Known rows, with every way that one mark hangs from another:
M[V[Q U]]: [ 23 -12   1  10   5 -10  -4  -3  -2 -29  -4   5   9   9   2   6   4 -17
   1   0 -14   0   0 -10]
C[B]: [ 15  -7   2 -14  -8 -10  -1  -7   4 -38   4   2  13   7   3   3   9  -4
  -5  -1  -2   2   6 -12]
G[N]: [ 11 -18  -1  -2   3  -9   2  -7  -4 -38   2   0  10   4   0   5   0  -1
  -7  -3 -10  -1  -5 -15]
B[C[G]]: [  9  -9   0  15 -10  -5  -1  -7   7 -30  14   2  10   3   5   7  -8  -1
  -4   6  -4   3  -2 -10]
M[B[C[G]] V[Q U]]: [ 36 -13   5  25   1 -30  -7  -6   4 -29   0   4  10   7   2   6  -4 -26
   6 -10 -13   1  -6 -10]
U[G V[M[B] Q S]]: [ -2 -15   8  20  -9  -9   2  -1  13 -28   6   1   8   5  -3   3   2 -18
  -2  21  -8   1  -3 -15]
B[N]: [ 10  -3   0   1   1   0   2  -5  -2 -27  12   2   4   6   2   1   0  -4
  -5  -3  -5   3  -5 -10]
N[G[U[V[M S]]]]: [ -2  -4   1   5  -5  -9   6  -5   4 -38   8   9  13   2   1   1  -3 -12
   1   5 -10   0   0 -14]
Q[V[M U]]: [ 17 -17   0   6 -10 -11  -2  -7  -3 -32   3   6  15   6   7   2   4  -5
  -4   4  -8  -2   1  -8]
Q[V[M[B[N]] S U[G]]]: [  8  -7   6  14 -12 -17   0  -6   0 -36   9   0   8   4   4   1  -1 -15
  -2   2  -5  -3 -10  -9]
U[G V[S]]: [ -7  -4   6  13  -8  -9   6  -3  10 -30  15  -5   9   2   2   4  -1 -10
 -13  19  -3   3  -1 -14]
B[C[G[U[V[M]]]] N]: [  7  -5   4  16 -10 -18   0  -4   2 -36  16   8   8   0   1   0 -11   2
  -1 -10  -4   6  -5 -11]
S[V[M[B] Q]]: [ 22 -19   2   7   5  -7  -1  -8   4 -22   3   6   8  10   6   2   9  -9
   3   3 -10  -1  -4 -14]
Q[V[S]]: [  9  -2   0   8 -10  -1   0  -7  -2 -38  13   0  10   5   5   5   2  -2
 -15   8  -5  -3  -2 -10]
S[V[M[B[N[G]]] Q U]]: [ 16  -5   2  11   5 -17  -3  -8   1 -22   6  10   6   8   9   1   8 -15
  11  -4 -11   0 -10 -13]
S[V[M Q U]]: [ 10 -12   1   6   2  -6  -3  -7   0 -24   2   8   9  10  10   3   9  -5
   5   7 -10   0  -3 -13]
S[V[M Q]]: [ 13 -18   1   6   4   3  -1  -7   3 -22   5   8   8   9   7   3   9   0
   1  11 -10  -1  -4 -13]
C[B[N] G[U]]: [ 17  12   2  -8 -13 -25   1  -7  11 -48   8   4  12   1   2   2   2   0
   1 -17   0   2  -7 -11]
N[G[U[V[M[B] Q S]]]]: [  5  -2   2   9  -6 -15   3  -4   3 -37   5  10  12   3  -1   3   0 -18
   5   4 -12  -1  -2 -15]
S[V[U]]: [ 13  -4   0   1   5 -17   0 -10  -1 -25   9   0  10   7  13   2   6  -4
  -4  -5  -5   2  -1 -13]
U[V[M[B] Q]]: [ 17 -23   3  11  -4 -13  -2  -2   6 -25   2   9  12   9   0   0   6 -14
  -1   7 -10   3   7 -14]
U[G[N] V]: [  8 -14   5   9  -1 -24   3  -4   7 -29  12  -4  11   0   1   4  -1  -5
 -14   3  -7   2  -3 -15]
B[C]: [  9 -15   2   8  -6  -2  -3  -7  -5 -28  11   1   9   5   4   5  -5  -2
  -6   7  -6   3   5 -11]
M[V[Q S]]: [ 12 -13   2  14   5   5   0  -3   0 -35   1   4   5   9  -2   7   3 -15
  -5  12 -14  -2  -4 -12]
S[V[Q U]]: [ 13   2   0   6   2 -12  -5  -7  -2 -24   6   4   8   9  12   6  10  -4
   0   1  -9   1  -2 -14]

Rows:
[ 20   0   5  12  -3 -32  -2  -6  -4 -30  16   5   8   2   1  -1  -8 -16
  -1 -19  -6   3  -2 -13] | M[B[C N[G[U[V]]]]]
[ 10  -5   2   4   6 -24   1 -10   0 -27   9  -4   9   3  11   4   3  -3
  -4  -4  -6   0  -9 -14] | S[V[U[G[N]]]]
[  5 -29   6  10  -1 -19   5  -3  10 -29   6   0  12   0  -1   1  -2  -5
  -8   9  -8   1  -4 -15] | U[G[N] V[M]]
[ 22 -18   4   9   9 -21   1  -6   1 -33  -1  -2   9   4   1   5  -2 -16
  -3  -4 -12  -1  -8 -11] | M[V[U[G[N]]]]
[ 23   0   5  16   8 -17   0  -4  -2 -38   4   7   2   6  -6   2  -2 -29
   5 -11 -15  -2 -14 -13] | M[B[N[G[U]]] V[Q S]]
[-17   6   4  11 -10  -5  -3  -3  -3 -42   0  -2   5   4   1  11   2 -11
   2  18 -10   0 -12 -15] | V[Q S U[G[N]]]
[ 24 -13   2  14  -7 -18   0  -8   7 -28   9  -1  10   4   3   4  -7 -14
  -1  -5  -5   1  -3 -12] | M[B[C[G]]]
[ 25 -11   3  17 -12 -25  -4  -7   0 -32  10   6  12   4   7   1  -3  -9
   0 -11  -5  -1  -7  -7] | Q[V[M[B[C[G] N]] U]]
[  9   4   4  15 -10 -21  -2  -5   0 -35  20   5   8  -1   3   1 -11   2
  -5 -14  -2   6  -5 -11] | B[C[G[U[V]]] N]
[-10 -24   7  12  -4 -13   7  -3   7 -37   8  -1   9   0  -2   2  -3  -6
  -9  15  -7   1  -7 -16] | U[G[N] V[M S]]
[  7 -19   4   4   6 -18   2  -9   3 -27   5   0  10   4   9   2   3  -3
   1   2  -8  -1 -10 -13] | S[V[M U[G[N]]]]
[ 17  -6   7  21   6 -28  -1  -7  -7 -35  11   3   2   4   1   0 -10 -31
   4 -16 -10   1 -11 -10] | M[B[C N[G]] V[S U]]
[  7  -4   1   6  -5 -11   2  -3   4 -32   6  13  14   3   1   3   1 -10
   3   5 -13   0   1 -14] | N[G[U[V[M Q]]]]
[ 16 -12   5  12   1 -18  -2  -7   6 -20   2   2   8   8   8   3   7 -13
   8   6  -9  -1  -8 -13] | S[V[M[B] Q U[G]]]
[-13 -17   2  10  -8  22   1  -2   2 -37  -2   9   5  10  -3   6   5  -7
   4  29 -11  -1  -3 -13] | V[M Q S]
[  8 -14   5  12 -11 -21   0  -7  -1 -42   3  -2  11   3   3   3  -1 -13
  -3   3  -7  -5 -11 -11] | Q[V[M[B] S U[G[N]]]]
[  9   2   2  -6 -15 -38   2  -6  10 -61   4   2  17  -2   1   4   2   1
  -6 -16  -2   2  -4 -18] | C[B G[N U[V[S]]]]
[ 12  -8   1   1  -3 -28  -2  -3  -8 -46  -1   4  14   1  -3   3   1   1
  -8 -13 -13   1   2 -19] | G[N U[V[Q]]]
[  3  -8   2   3  -4 -18   0  -6   0 -32   2  -4  10   2   4   6  -1  -9
   0   2  -7   1  -7 -12] | V[U[G[N]]]
[  6 -11   4   4  -6 -21   4  -4  -2 -43   3   3  11   4  -4  -4  -3 -11
  -3  -9  -7   3   4 -16] | G[U[V[M[B[N]] S]]]
[ 18   1   0 -11 -12 -32   1  -7  10 -56   1   2  17  -1   1   6   2   2
  -1 -18  -4  -1  -8 -15] | C[B G[N U]]
[  0 -25   4   4  -3 -11   3  -5   2 -33  -5   1  11   3   2   3  -2 -10
   6   8  -9   0  -8 -12] | V[M U[G[N]]]
[ 10   1   0   3  -4 -17   4  -5   3 -33  10   8  14   1   3   3  -1 -10
  -2  -2 -10   1   3 -14] | N[G[U[V]]]
[  2 -16   1   6  -8   3  -5  -2  -1 -29  -8  10  10  11   3   5   7  -9
  11  16 -12   1   2 -11] | V[M Q U]
[ -7 -23   3   8  -5   0   5  -3   5 -35   7   6  11   7   1  -1   1  -8
  -8  13  -6   3   7 -14] | U[V[M S]]
[-21 -13   5  13 -10   3  -1  -2  -1 -42  -6   3   6   4  -2   8   1 -11
   9  24 -12  -2 -12 -14] | V[M Q S U[G[N]]]
